What can hang from each mark
W: C Q Z
Q: E
Z: E N W
C: N
U: E W
N: Q U
E: C

Each row was made from one small tree. The marks that hang from a mark follow it in brackets, in alphabetical order. Every link used is in the known rows. Write each row's tree.
Known rows
Z{N{Q{E{C}} U} W}: [ 3.602 -0.568 -3.021 -2.319  1.562  0.135 -0.086  0.691 -1.196 -2.000
  0.323  2.408  0.165 -2.230 -1.220  0.659  0.074  0.852 -0.580]
C{N{Q}}: [-2.300 -1.898  2.714  1.583  1.073 -2.193  4.478 -1.585 -2.148  0.362
  0.204 -0.887  2.292  0.981 -2.201 -2.107  0.806  1.579 -1.000]
Q{E{C{N}}}: [ 0.086 -1.108  0.872  0.671 -2.853 -0.998  0.197  0.410  1.552 -0.353
  1.273 -2.388 -0.858 -2.159 -0.898 -1.106 -2.470  0.643  2.485]
N{U{E{C} W{Z}}}: [ 0.374  2.340 -1.011 -0.211  0.576  0.441 -1.919  1.444  1.554 -0.958
 -0.781 -1.425 -4.177  2.822  1.327 -0.339  1.852 -2.202  1.382]
Q{E{C{N{U{W}}}}}: [ 1.294  0.180 -0.251 -0.199 -2.259 -0.356 -0.136  0.674  0.967 -0.980
  0.700 -2.533 -1.677 -1.514 -0.905 -1.239 -1.347  0.325  2.718]
Z{E N{Q} W}: [ 4.060  0.987 -0.101 -1.530  1.631 -1.094 -0.932  1.819 -0.155  1.113
  1.375  2.112 -0.070 -2.255 -2.264  2.580 -0.812  3.564 -1.851]
C{N{Q{E} U{W}}}: [ 0.108  0.432 -0.542  0.296  1.355 -0.550  3.348 -0.325 -2.603 -1.214
 -0.986 -1.154  0.401  0.751 -2.272 -2.215  1.463  1.000 -0.097]
N{Q{E{C}} U{W}}: [ 0.582 -0.331 -4.669 -1.123  1.721  2.118 -0.497 -1.373 -0.285 -1.109
 -2.037 -2.012 -2.709 -2.199  1.575 -2.215  1.084 -0.168 -1.597]
C{N}: [-1.852 -0.880  4.743  0.963 -0.781 -3.484  3.495  0.324 -0.301  0.001
  1.184 -0.870  2.220  2.380 -3.288 -2.410 -0.155  1.360  0.834]
W{Z{E{C} N}}: [-1.454  1.034  1.215 -0.756  0.091  1.025 -0.414  0.378  1.538  1.679
  1.944  0.004  0.252  2.339 -1.762  1.795 -1.770 -1.292 -1.219]
W{Q{E{C}} Z{N{U}}}: [-2.858 -0.660 -2.718  0.167  0.285  3.057  0.119 -0.510 -0.964 -0.433
 -0.894  2.551  2.555  1.392  0.571  2.423 -0.895 -3.021 -0.881]
Z{E{C} N{U} W{Q}}: [ 4.813  2.912 -0.544 -3.161 -1.377  2.288 -1.726  0.823 -0.573  0.990
  2.311  3.577  0.636 -0.606  1.150  4.504  0.471  0.137 -1.392]
Q{E}: [-1.528 -2.166  0.749  1.108 -1.604 -3.170 -1.499  2.742  4.232 -0.821
 -0.208 -1.774 -1.128 -2.522 -1.662 -2.996 -4.003  1.907  1.331]
Z{N{U} W{Q}}: [ 1.978 -0.298 -0.206 -2.163  0.940 -1.288 -0.223  1.767 -0.799 -1.833
 -0.075  4.636  2.878  0.841 -1.223  0.965  0.789  0.521 -0.603]
U{W{Q{E{C}} Z{N}}}: [ 0.338  0.448 -1.954 -0.058  2.009  0.259 -1.130  0.728 -1.279 -0.788
 -2.174  0.012  0.226  1.185 -1.845  1.505  1.298  0.108  2.165]
U{W{C Q{E}}}: [ 0.495 -0.719  0.473  0.804 -0.153 -0.437 -3.407  0.492 -0.018 -0.201
 -2.944 -0.426  1.013 -1.862  1.491 -0.480  0.235  1.709  2.371]
W{Q}: [-4.310 -3.079  2.236  1.282 -0.259 -1.951  0.149 -0.309  1.355  0.774
 -1.215  1.244  2.807  0.448  1.163 -1.260 -0.314  0.708 -1.610]
W{Z{E}}: [-3.985  0.493  2.241  1.412 -0.245 -1.460 -0.058  1.245  3.981  1.972
  1.421 -0.973 -0.736  2.374 -1.853 -0.920 -3.069 -0.829 -1.808]
W{C{N} Q}: [-3.008 -2.170  4.522  2.144 -2.208  0.851  0.306 -2.580 -2.352  1.559
 -1.005  2.155  6.345 -0.309  3.545  0.368 -0.040 -0.041  0.056]

Which tree is each row?
[ 1.339 -0.656  1.804  1.227 -1.647 -1.892  0.064  0.083  0.155 -0.466
  0.816  1.061  1.318 -2.448  0.356 -1.337 -1.594  0.780  1.223]
Z{W{C{N{Q{E} U}}}}
[-0.889  1.252  1.036  1.202  0.502  0.852 -2.666 -0.243 -0.063  1.630
 -1.930  0.036  1.020  0.844  1.290  1.010  0.417  0.003  0.627]
U{W{C Q Z{E}}}
[-1.445 -0.608  0.266  0.727  0.357 -0.527  3.978 -0.730 -1.814 -0.761
 -0.146 -0.554  1.297  0.457 -1.551 -2.484  0.164  0.436 -1.230]
C{N{Q{E} U}}
[-0.193  2.062 -1.578  0.168  0.635  1.233 -1.740  0.788  0.486 -0.587
 -1.540 -0.273 -3.005  2.795  2.414  0.793  2.598 -2.455  0.877]
N{U{E{C} W{Q Z}}}
[-1.903 -3.464 -1.895  1.118  0.641  0.071  0.222 -1.932  0.849  0.481
 -0.694 -2.046 -1.032 -3.956  1.226 -1.671 -1.406  1.151 -1.547]
N{Q{E{C}}}
[ 3.386  2.609  1.440 -0.421 -2.283 -0.423  0.708 -0.304  0.797  2.032
  3.575 -0.409 -1.923 -1.413  0.190  1.360 -0.672  0.828 -0.641]
Z{E{C{N{Q U}}} W}
[ 3.417 -0.813 -1.834 -1.598  0.872  0.954 -1.818  0.484 -1.406 -1.633
 -0.517  3.312  2.015 -3.389  0.549  0.574 -0.898  0.893 -0.318]
Z{N{Q{E} U} W{C}}
[ 3.224 -0.015 -1.700 -2.205 -0.080 -0.045 -0.908  1.594 -0.900 -2.002
  0.222  3.954  1.808 -0.895 -0.546  1.860  0.091  0.170  0.536]
Z{N{U} W{Q{E{C}}}}
[-0.867 -0.840  1.231 -0.737 -1.090  1.403  2.895 -3.676 -1.568  0.670
  1.647 -1.607  0.691  0.688  1.376 -1.029  1.529 -1.390 -1.012]
E{C{N{Q U}}}
[-2.790 -1.655 -1.116  0.292  2.080  0.657  0.828 -0.691 -0.134 -0.045
 -0.011  0.290  1.062  1.084 -1.922  0.377 -1.225 -1.246 -1.063]
W{Z{N{Q{E{C}}}}}
[ 3.475  2.553  3.016 -0.127 -3.132 -1.728  0.179  0.573  1.712  2.130
  4.171 -0.715 -1.820 -1.220 -0.748  1.562 -1.330  1.406  0.794]
Z{E{C{N}} W}
[-0.746  0.381  0.749 -0.234 -1.251 -0.045 -1.641  1.135  2.908 -0.408
  0.247 -0.839 -2.985  1.234  2.742 -1.256  0.275 -1.691 -0.094]
N{U{E{C}}}
[ 1.252  2.500 -0.618  2.806  1.416  0.445 -0.566  0.281 -2.876  0.333
 -1.624 -1.033 -2.886  2.588  1.096  4.371  4.182 -0.955  4.581]
U{E{C{N}} W{Q Z}}
[-0.728  0.733  1.308 -0.570 -1.259  1.375  2.346 -2.739 -1.651  0.407
  1.326 -1.046  0.847  2.613  0.598  0.063  1.974 -2.335  0.579]
E{C{N{U{W{Q Z}}}}}
[ 1.432  2.401  1.523 -0.955 -1.406  1.287  0.160 -1.006  0.423  2.429
  1.961 -2.240 -1.678  0.055  0.629  0.598  0.250  0.698 -1.350]
Z{E{C{N{Q U{W}}}}}
[-2.413 -2.106 -3.084 -0.009  1.167  0.685  0.352 -0.500  1.466 -0.913
 -1.677 -0.659 -1.043 -2.099  1.250 -3.626 -1.321 -0.118 -3.536]
N{Q{E} U}
[ 3.202  1.514  0.288  0.912  0.665 -1.584 -3.452  1.897  0.816 -0.134
 -1.132 -3.069 -5.517  0.110  1.139  1.566  2.861  1.232  4.834]
U{E{C} W}
[-0.520  0.180 -5.269 -0.509  2.254  2.664  0.021 -1.609 -0.434 -1.011
 -1.938 -1.782 -2.732 -0.986  1.034 -1.752  0.891 -1.551 -1.698]
N{Q{E{C}} U{W{Z}}}
[-4.627 -1.072 -0.450  0.133  1.858  1.257  1.068 -0.282 -0.842 -0.090
 -1.278  3.507  4.014  3.951 -0.329  1.122  0.144 -2.582 -2.483]
W{Q Z{N{U}}}
